In the rows, zero is written as 128.
Known rows, with every way that one mark hangs from another:
{j_625 j_850}: [104 113 123  98 121 119 140 127 134 135  94 148  92 115 133 143 145 128
 123  98 145 118 126 152  90 143 156 135 148 126  94 113 191 129 123 131
 127 118 148 146 126 118 140 130 121 153 128 143  92 131 122 137  99 128
  91 113 123 139 140 140 152  92 158 161 101 156 135 130 120 103 142 107
 103 143 130 121 105]
{j_625 {j_850 {j_134 j_904}}}: [ 90 147 155 120 127 120 133 140 193 143  82 174  84 114 136 115 161 129
 149 134 142 113 117 177  69  97 193 148 173 137  82 113 212 109 148 136
 149 110 119 128  89 116 141 130 118 179 151 135  95 117 138 122 101 115
 110 102 130 144 123 136 121  90 151 192 115 118 164  99 144  85 137 152
  87 109 128 109 168]
{j_904 j_134 {j_750 {j_688 j_453}} j_850}: [137 144 105  51 144 116  99 119 155 109  78 138 123  67 170 147  92 171
  44 123 135  94 175  61 108  84 127 169 141 115  60 156 117 139 133 116
 189 142 125 171 117 142 155 144 102 118  95 159  60 175 141 111  63 164
 110 197 125 149 137 153  83  58 137 154  86 103 110 117 151 112 136 167
 121 169  90 102  81]
{j_904 {j_750 j_688}}: [108 157 141 112 122 130 126 134 127 127  89 131 115 100 159 127 121 164
  84 133 143 137 160  93 112  96 144 176 137 107 115 181 184 124 128 126
 174 128 115 162 107 144 138 153 160 139 105 103  87 154 130 127  65 157
 102 153 129 141 126 161 121  94 143 145  76 123 102 108 157 123 118 155
 123 122 128 125  80]
{j_750 {j_688 j_453}}: [116 113 135  80 160 134 133 159 155 144 112 151 129  99 150 148 105 158
 106 112 105 128 175 119  91  93 147 175 141 120  91 131 143 170 111 132
 154 138 175 163 115 128 126 132 123 124 105 116 101 142 147 135  84 150
 103 131 112 135 118 170 107  91 145 152 112 137 105  99 139 115 128  98
 108 175 114 142 109]
{j_850 {j_134 {j_904 {j_750 j_688}}} j_625}: [117 186 190 140 153 143 114 150 173 133  72 139  85  99 152  94 141 174
 118 164 133 118 164 101 122  63 167 188 163 132  93 166 217 140 146 133
 183 117  78 133  70 137 120 146 163 162  95  74  99 117 156 113  75 173
 122 151 147 168  90 178  95  99 144 201 113  92 148  61 191  95 107 165
 135 112 115 102 141]
{j_850 j_625}: [124 140 168 113 160 134 123 138 147 139 107 131  86 134 121 144 143 148
 110  80 122 122 123 109 145 111 132 133 144 134 105 145 153 169 102 117
 122 125 121 134 114 116 127 134 135 133  87 113 119 111 146 113 109 162
 120 102 128 155  93 153 127 108 161 159 132 119 155 100 147 113 123 106
 122 162 128 106 135]
{j_453 j_904}: [105 125 116 119 156 129 127 120 126 189 138 146 107 109 134 150 115 122
 126 128 106 122 117 150 137 105 139 116 156 124 118 141 177 148  97 142
 138 146 143 133 127 117 150 128 127 158 109 124  89 127 149 120  98 114
  99 110 133 122 130 108 124 105 155 161  99 116 115 111 133  86 118 121
 116 124 143 128 118]
{j_134 j_850}: [103 142 135 122 171 125 146  98 136 120 113 153  94 110 140 168 148 108
 103  79 132 119 119 167 122 137 171 147 148 107 113 135 179 142 127 117
 142 132 160 156 131 121 150 145 120 155 102 127  80 115 127 127 112 153
 100 117 129 137 135 159 123  82 161 155 141 104 130 121 145 131 112 114
  99 145 139 144 111]
{j_453 j_688 {j_904 j_750 j_850}}: [136 142  90 114 123  99 124  68 126 166 113 121 118  77 135 155 120 143
  76 138 139  98 140  81 133 131 135 132 148  99  98 187 182 139  97 135
 196 141  99 121 129 148 153 145 152 138 112 136  48 139 151 106  91 107
 129 171 156 116 122  83 161  94 174 157  71 121  80 154 118  59 118 143
 110 121 147 114  56]
{j_625 {j_850 {j_134 {j_904 {j_750 j_688}}}}}: [ 96 176 163 106 106 118 131 139 173 117  66 165  84  94 171 104 153 161
 133 163 162 124 155 138  79  88 192 187 169 126  83 144 231  90 170 143
 195 107  93 144  77 139 126 144 147 169 140 119  81 137 134 132  71 137
 106 153 132 156 140 163 120  83 148 190  68 121 143  84 164  93 125 154
 112  87 113 112 123]
{j_750 j_688 {j_904 {j_134 {j_850 j_625}}}}: [112 142 111 117 178 168 114 120 166 105 117 145  96  92 163 135 154 119
 102 116 124 144 129 148 122  67 171 179 155 110 108 151 200 179 132 114
 142 174 161 167 156 132 131 102 119 123  81 117  77 124 145  95  74 206
 116 167 130 159  87 177  75  82 199 133 154  95 128  57 154 114 108  78
 140 121 103 117 122]
{j_750 j_904}: [ 83 150  93 114 144 130 131 130 134 161 129 142  95 109 132 117 118 100
  96 111 128 133 110 157 111 108 130 140 157 112 104 142 169 153  98 137
 145 149 145 153 124 113 134 128 117 132 140 106 100 123 145 102 115 136
 113 133 115 140  98 139 135 109 162 117 125 113 118 124 151  88 124 115
 109 116 104  95 119]
{j_750 j_688 {j_904 {j_134 {j_625 j_850}}}}: [ 80 150  66  62 102 137 114 156 164 120 114 134  99  89 174 124 127 127
 107 118 134 159 152 165  57 109 201 182 147 116  96 138 206 141 135 114
 141 163 116 166 130 120 124  89 115 120 123 140  65 145 133  84  73 178
 103 161 133 145 125 185  95  71 188 153 126 171 140  74 142 142 145  74
 124  93  94  86 100]
{j_688 j_453 {j_750 j_904}}: [110 138  98  75 156 133 143 137 181 197 141 185  97  86 158 138 116 124
 104 106  94 113 102 118  85  92 126 132 157 129  48 146 158 181 109 124
 151 163 138 141 145  95  94 162  74 150 121 134 100 142 164 120 123 145
 125 148 118 126  75 155 168 117 158 114 136 102 106 122 158  90 120 115
 117 169  86  72 125]
{j_688 {j_453 j_904} j_750}: [142 106 122 100 156 131 143 130 180 218 139 176 109  96 140 166 123 135
 117 130  55  95 119 108 101  77 143 110 154 127  64 164 157 175  99 124
 143 152 140 117 133 101 100 146  80 165 112 129  82 149 164 145  94 136
 106 116 121 116  98 122 161 111 161 152 117 104 113 117 136  84 113 136
 115 185 125 101 125]
{j_750 j_688 {j_904 {j_850 {j_134 j_625}}}}: [ 90 176 103  66 154 114 104 141 141 129 117 141 108  86 155 123 116 133
  83 100 136 119 148 152  55 109 184 194 135 140  90 172 176 140 127 132
 175 154  98 161  89 130 131 128 131 122 138 100  78 135 166  70 109 153
 127 151 151 130 104 181  56  67 187 160 141 122 135  78 150  51 116  98
 101  60  48  85 121]
{j_625 {j_850 j_134}}: [ 98 127 168 114 124 122 122 136 153 132  73 159  77 135 134 148 156 135
 120  94 132 100 104 170  79 118 191 143 144 131  99 134 207 108 135 135
 138 110 129 153 113 122 149 132 122 157 165 148  88 136 139 114 124 125
  88 112 127 146 125 142 109  91 174 183  98 121 146 122 114  83 143 140
  83 110 103 117 141]
{j_750 {j_688 j_453} {j_904 {j_850 j_625}}}: [142 136 109  44 175 134 106 152 154 149 136 148 105  67 158 134 103 158
  96  95 131 125 151  94  78 113 123 162 145 149  45 154 154 209  97 124
 159 155 147 165 128 130 112 136  91 108  90  96  97 134 170  88  78 191
 142 148 125 131  85 166 100  82 177 132 143 127 116  87 180  43 128  54
 123 159  56  84 120]
{j_453 {j_904 j_750}}: [105 153 124 136 132 124 123 100 132 180 123 129  90 104 137 133 113 139
 100 135 118 124 135 110 163  95 125 110 157 114 119 171 170 135 111 141
 162 141 102 130 111 127 138 146 135 163 136 111  79 135 142 117  83 127
 115 143 138 133 123 100 159  97 143 151  74 106 112 118 138 106 112 151
 114 127 152 104  93]
{j_688 j_453 j_750}: [133 129 121  95 149 125 142 138 176 187 119 181 107 104 145 163 122 143
  91  94  92  97 126 110  97  86 138 127 148 124  42 146 142 172 102 103
 148 148 147 129 134 107 101 171  88 145 122 149  96 148 147 158 111 144
 104 133 111 133  95 160 163 108 144 146 131 103 121 122 149 114 127 148
 108 197 120  99 114]
{j_904 {j_850 j_134}}: [104 135 140  90 162 105 115 118 137 114  94 145 104 112 127 148 129 132
  88  84 143  83 127 148  99 114 158 145 140 135  95 152 150 114 116 135
 168 119 121 149  90 126 171 150 125 132 128 156  86 147 157 105 139 119
 110 102 128 135 120 133  75  84 170 184 127  87 141 133 124  50 128 180
  92 100  75 101 135]

Rows:
[104 162  46  61 143 115 108 128 136 111 125 120 110  77 163 123 101 119
  76 120 150 133 148 129  86 102 161 176 133 130  87 163 150 145 112 101
 171 167 124 163 120 128 142 100 119 105  94 131  60 149 161  68  85 179
 131 169 144 133 131 178  70  50 181 157 139 143 124  82 147  99 133 103
 127  95  70  71  96] | {j_750 j_688 {j_904 {j_134 j_625} j_850}}
[161  97  83  60 163 110 121 109 177 189 131 169 119  78 158 173 113 134
  91 124  83  70 116  88 116  74 134 111 148 126  62 152 132 167 101 107
 172 169 135 139 156 114 137 141  51 156  94 189  49 162 172 119  90 133
 116 143 119 117 121 112 121  79 163 167 108  90 111 128 131  64 135 167
 123 176  98  79 102] | {j_688 {j_453 {j_904 j_134 j_850}} j_750}
[121 118 128  88 161 136 130 159 152 177 143 150 122  78 149 155 104 154
 116 143  77 132 153 118 101  83 154 157 156 130  92 155 165 169  92 146
 146 152 178 146 115 121 117 125 116 139 104 103  82 138 164 116  75 153
 102 129 116 124 117 140 125  92 159 153  98 128  97  91 139  76 109  85
 105 154 118 138 120] | {j_750 {j_688 {j_453 j_904}}}
[121 122 111  91 145 138 105 117 170 184 110 134  86  93 155 145  96 144
  70 142  89  99 154 100 133  60 136 129 161 109  75 157 153 162 116 127
 161 154 127 135 130 116 148 128  93 163 115 149  71 158 146 110  79 134
 104 180 130 150 129 107 144  96 141 146  79  78 113 109 142 139 140 170
 125 181 135 105  86] | {j_688 {j_453 {j_904 j_134 j_750}}}
[139 190 116 107 136 117 113 119 149 113  92 144 119  62 174 105 121 176
 109 142 174 130 175  60 127 102 122 155 157 145  84 169 190 152 122 120
 187 129  78 141  90 159 125 152 152 145  54  79 100 119 154 113  48 171
 142 147 148 147 122 173 108  64 142 171 109 131 142  89 190  77 110 127
 140 139 117  86 105] | {j_134 {j_904 {j_750 j_688} {j_850 j_625}}}
[128 144 114 137 175 154 132  89 185 149 123 164  74 104 165 132 172 108
  97 105 113 118  92 150 128  76 165 127 154 122  72 176 208 178 131  93
 143 169 121 143 176 107 105 134  79 138  88 149  74 127 151 123 102 200
 129 161 133 146  77 151 114 102 198 134 162  78 142  87 158 113 114 125
 140 150 111  81 115] | {j_688 {j_750 {j_904 {j_134 {j_850 j_625}}}}}
[150 114  85  73 164 105 132 100 163 206 144 181 117  84 145 179 108 140
 102 106  76  77 119 106 105 112 134  98 156 138  38 169 151 171  92 132
 161 150 132 130 148 115 115 165  71 162 100 152  62 156 172 127  94 137
 124 122 135  97 111 115 142  82 158 152 119 102 113 136 144  41 117 138
 112 171 101  85 115] | {j_688 {j_453 {j_904 j_850}} j_750}
[144  84  97  49 160 125 104 127 154 147 126 146 128  69 156 165  87 152
  93 133  88 105 150  98 104  77 143 151 152 127  73 149 140 156  94 130
 173 162 176 168 131 131 155 113  96 125  83 159  51 162 159 113  68 145
 100 156 123 123 130 129  82  62 164 171 101 114  97  96 127  66 131 127
 105 158  87 119 107] | {j_750 {j_688 {j_453 {j_904 j_134 j_850}}}}
[115 135  78 131 149 135 159  88 167 155 114 159  94  90 168 154 168 106
  64 136 119 121  81 139  97  88 193 153 160  91  69 166 205 151 123 104
 185 193 123 143 193 117 120 120 107 132 103 188  51 130 138 117 103 153
 118 198 125 134  83 132 151 115 208 135 138  89  85 123 121 116 120 123
 134 117 127  83  78] | {j_453 {j_688 {j_750 {j_904 {j_134 j_850}}}}}
[ 84 202 116 128 168 124 143 111 175 140 114 165 105  98 148 138 141 107
 134 117 135 143 137 189  99 146 207 145 153 122  85 128 178 154 139 100
 143 128 133 118  96 101 129 136 121 166  63  93  85  75 134 107 106 168
 110 100 136 142 144 199 140  65 139 161 197 139 175 104 170 174 112  91
  95 144 137 106 118] | {j_134 j_625 j_850 j_904}
[ 85 175 101  85 167 111 104 128 145 147 112 137  86 105 136 137 104 113
  88  93 143 112 131 169  72 120 176 141 131 138  84 160 165 146 125 123
 156 137  83 144  92 112 138 145 111 144 138 120  83 130 169  61 135 143
 122 129 143 132 109 161  85  76 186 156 161 104 149 105 150  64 125 118
  92  76  50  72 131] | {j_750 {j_904 {j_850 {j_134 j_625}}}}
[105 188 125 125 124 126 137 132 152 127  97 157 117  76 160  94 134 160
 114 172 152 145 169  94 122  83 141 176 153 107  96 158 179 134 135 132
 192 129  97 143  88 140 122 149 164 158  96  84 100 128 134 127  42 142
 117 152 132 150 130 172 133  75 126 164  88 130 112  93 186 124 111 151
 122 126 144 121 108] | {j_134 {j_904 {j_750 j_688}}}
[109 197 107 101 145 137 118  95 162  90  88 126 107  99 183 144 138 142
  62 120 129 136 168 134 110  97 201 191 137  93 105 173 186 144 165  88
 170 149 112 156 110 128 134 119 142 135  86 133  48 144 115  99  70 197
 114 173 140 159 147 200  99  53 160 164 129 111 141  83 148 201 110 135
 113 123 131 116  61] | {j_904 {j_134 j_625 j_850} {j_750 j_688}}
[152 112  70 116 136  98 146  86 135 184 141 148 129  77 136 173 134 130
  97 140 120  83 103  83  99 122 153 118 160 118  65 187 185 146  79 125
 193 157 102 110 162 135 117 149 124 148  85 168  54 143 172 129  85 116
 128 139 139  89 103 100 163  97 180 149  98 116  79 142 112  21 118 134
 124 129 135 100  93] | {j_453 {j_688 j_750} {j_904 j_850}}
[ 76 171  71 103 164 142 128 106 169 128 126 141  84  96 154 142 127  90
  88  97 130 146 108 189  97 110 201 152 145 108  97 134 162 167 139  94
 135 166 145 147 139  94 145 107 107 134 116 138  68 110 128  82 102 176
 117 154 136 143 122 180 111  76 177 132 177 106 151  97 143 176 122 100
 107 119 112  87  97] | {j_750 {j_904 {j_134 j_625 j_850}}}
[132 185 130 128 148 112 111 101 156 137  97 147 108  77 145 110 130 146
  92 124 172 107 147  65 140 127 102 121 163 147  69 157 167 151 117 116
 173 121  77 128  99 137 141 164 134 156  70  93  97 107 146 107  78 148
 143 139 149 143 126 143 137  67 128 157 128 114 159 118 196  74 112 150
 130 150 124  68 100] | {j_134 {j_904 j_750 {j_850 j_625}}}
[156 160 115 104 149 117  89  93 149 101  70 118  92 105 142 140 129 154
  47  92 152  95 142  69 158  97 112 121 136 121  74 160 162 154 120 101
 162 133  84 145 128 133 166 146 124 129  84 153  83 138 149 106  72 169
 130 166 142 157 122 124  96  62 155 157  99  83 145 115 152 108 129 176
 135 161 119  79  87] | {j_904 j_134 j_750 {j_850 j_625}}
[105 141  79 122 124 124 148 118 151 181 129 151 100  90 141 132 149 123
 102 133 115 126  97  98  74  93 154 148 156 101  76 176 188 157  96 126
 182 171 104 125 162 122  90 144 129 125 113 156  82 136 157 124 112 121
 130 170 121 110  65 142 174 135 189 123 113 121  79 135 127  77 125 108
 127 114 126  88  85] | {j_453 {j_688 {j_750 j_904}}}
[102 144 106  94 116 116 120 140 168 117  84 131  95 123 149 150 146 131
  94  94 140 124 130 165  82 121 205 143 133 117  85 123 179 124 125  98
 123 131 125 154 122  97 150 102 120 138 114 176  77 134 121 103 112 161
  89 119 133 142 153 172 109  65 176 187 127 146 165 114 114 173 160 114
 117 149 144 102 104] | {j_904 {j_134 {j_625 j_850}}}
[ 86 187 147 118 158 116 127 147 175 152  99 155  84 109 131 119 152 129
 120 130 136 118 144 180  79  97 203 158 147 137  93 123 172 141 132 120
 148 125  90 114  57  99 131 130 141 163 115 101 107  96 151  94 128 137
 115 101 135 144 124 184  95 100 146 197 166 119 169  93 156 132 118 138
  90 117 107  93 161] | {j_850 {j_134 j_625 j_904}}
[100 164  49  84  99 129 127 134 191 162 115 161  71 102 170 136 156 102
 105 120 132 127 103 148  66  97 194 133 143 121  63 144 209 155 137  90
 136 172  85 129 141  96 107 124  87 144 124 167  66 149 145  91 102 173
 109 161 136 128 116 176 142  79 194 147 129 130 160 100 135 139 150 119
 122 129 110  49 103] | {j_688 {j_750 {j_904 {j_134 {j_625 j_850}}}}}
[139 176 168 116 166 108  95  95 134 123  80 132  84 114 144 143 134 170
  69  81 156  80 140  85 138 109 142 133 138 141  82 168 192 150 135 115
 168 110  62 147  94 135 150 166 134 148 131 120  79 139 157 100 114 148
 120 140 144 151 108 136  85  83 164 178 118  72 154 121 148  64 124 183
 114 128  82  82 129] | {j_904 j_750 {j_850 j_134 j_625}}
[105 179 104 105 132 121 104 109 150 129  84 113  89 111 146 129 126 144
  49 105 131 123 149 120 130  86 162 142 127 105  97 156 144 133 135  89
 142 145  75 134 101 109 144 135 144 140 103 154  82 136 127  95  96 155
 109 163 140 155 127 174 120  79 145 176 117 115 150 108 133 198 145 161
 126 159 143  90  71] | {j_904 {j_134 j_625} j_750}
[ 92 135 108  74 151 145 125 160 147 163 138 160 105  76 146 124  97 138
 106 134  92 142 160 122  71  86 135 185 154 121  80 136 141 168 107 139
 161 152 166 163 128 124 116 126 117 123 117 101 106 140 158 103  87 152
 114 163 114 132  76 168 123 106 163 110 123 135  91  88 158  96 122  73
 114 142  85 111 125] | {j_750 {j_688 j_453} j_904}
[126 138  43  93 123 103 153  94 141 165 131 159 110  73 146 139 130 126
  73 138 141 116 107  87  81 127 147 142 158 112  54 178 169 151  97 117
 197 165  90 134 162 129 117 151 119 125 108 159  72 140 167 115 102 124
 148 170 132 110  83 129 165 110 193 128 117 130  77 144 132  36 117 117
 126 114 102  73  85] | {j_453 {j_688 {j_750 {j_904 j_850}}}}
[117 140 116 106 178 140 122  78 180 169 107 158  93  90 171 163 118 135
  78 122  87 104 157 131 150  74 161 128 165  99  63 144 162 160 138 119
 155 164 143 139 146 109 151 134  73 166 105 161  46 149 136 107  72 161
 104 180 126 143 130 114 146  79 154 143 110  63 122 111 145 159 117 144
 111 174 133 116  80] | {j_688 {j_453 {j_904 {j_134 j_850} j_750}}}
[133 130  84  73 160 137  98 132 145 104 116 125 103  85 156 124 114 139
  86 107 147 127 143 104 116  88 133 166 146 128  87 156 180 170 107 119
 164 169 128 171 143 143 145 105 109 106  83 135  82 143 160  87  61 182
 117 166 133 148 105 152  56  77 195 143 120 114 120  78 158  59 122 100
 148 111  76  79 107] | {j_750 j_688 {j_904 j_134 {j_850 j_625}}}
[110 201 133  85 143  93 108 100 150 126  80 134  99 117 141 141 122 153
  57  81 157  85 149 120 103 125 167 139 128 126  92 174 148 127 135 104
 172 117  50 138  70 129 151 171 138 142 142 127  71 145 154  77 118 149
 118 143 149 137 134 161  98  70 160 179 134  89 163 124 138 120 124 179
  97 104  83  83  96] | {j_904 j_750 {j_850 {j_134 j_625}}}
[116 151 138  81 144 138 126 142 147 145  97 148 102  83 161 139 101 173
  78 117 124 126 178  71  96  96 139 181 154 115  70 164 146 156 127 122
 166 131 121 163 109 133 124 157 135 136 105 117  91 159 138 124  79 162
 105 161 119 136 108 167 132  92 143 144  85 114  99 107 163 130 124 126
 115 179 117 120  86] | {j_904 {j_750 {j_688 j_453}}}
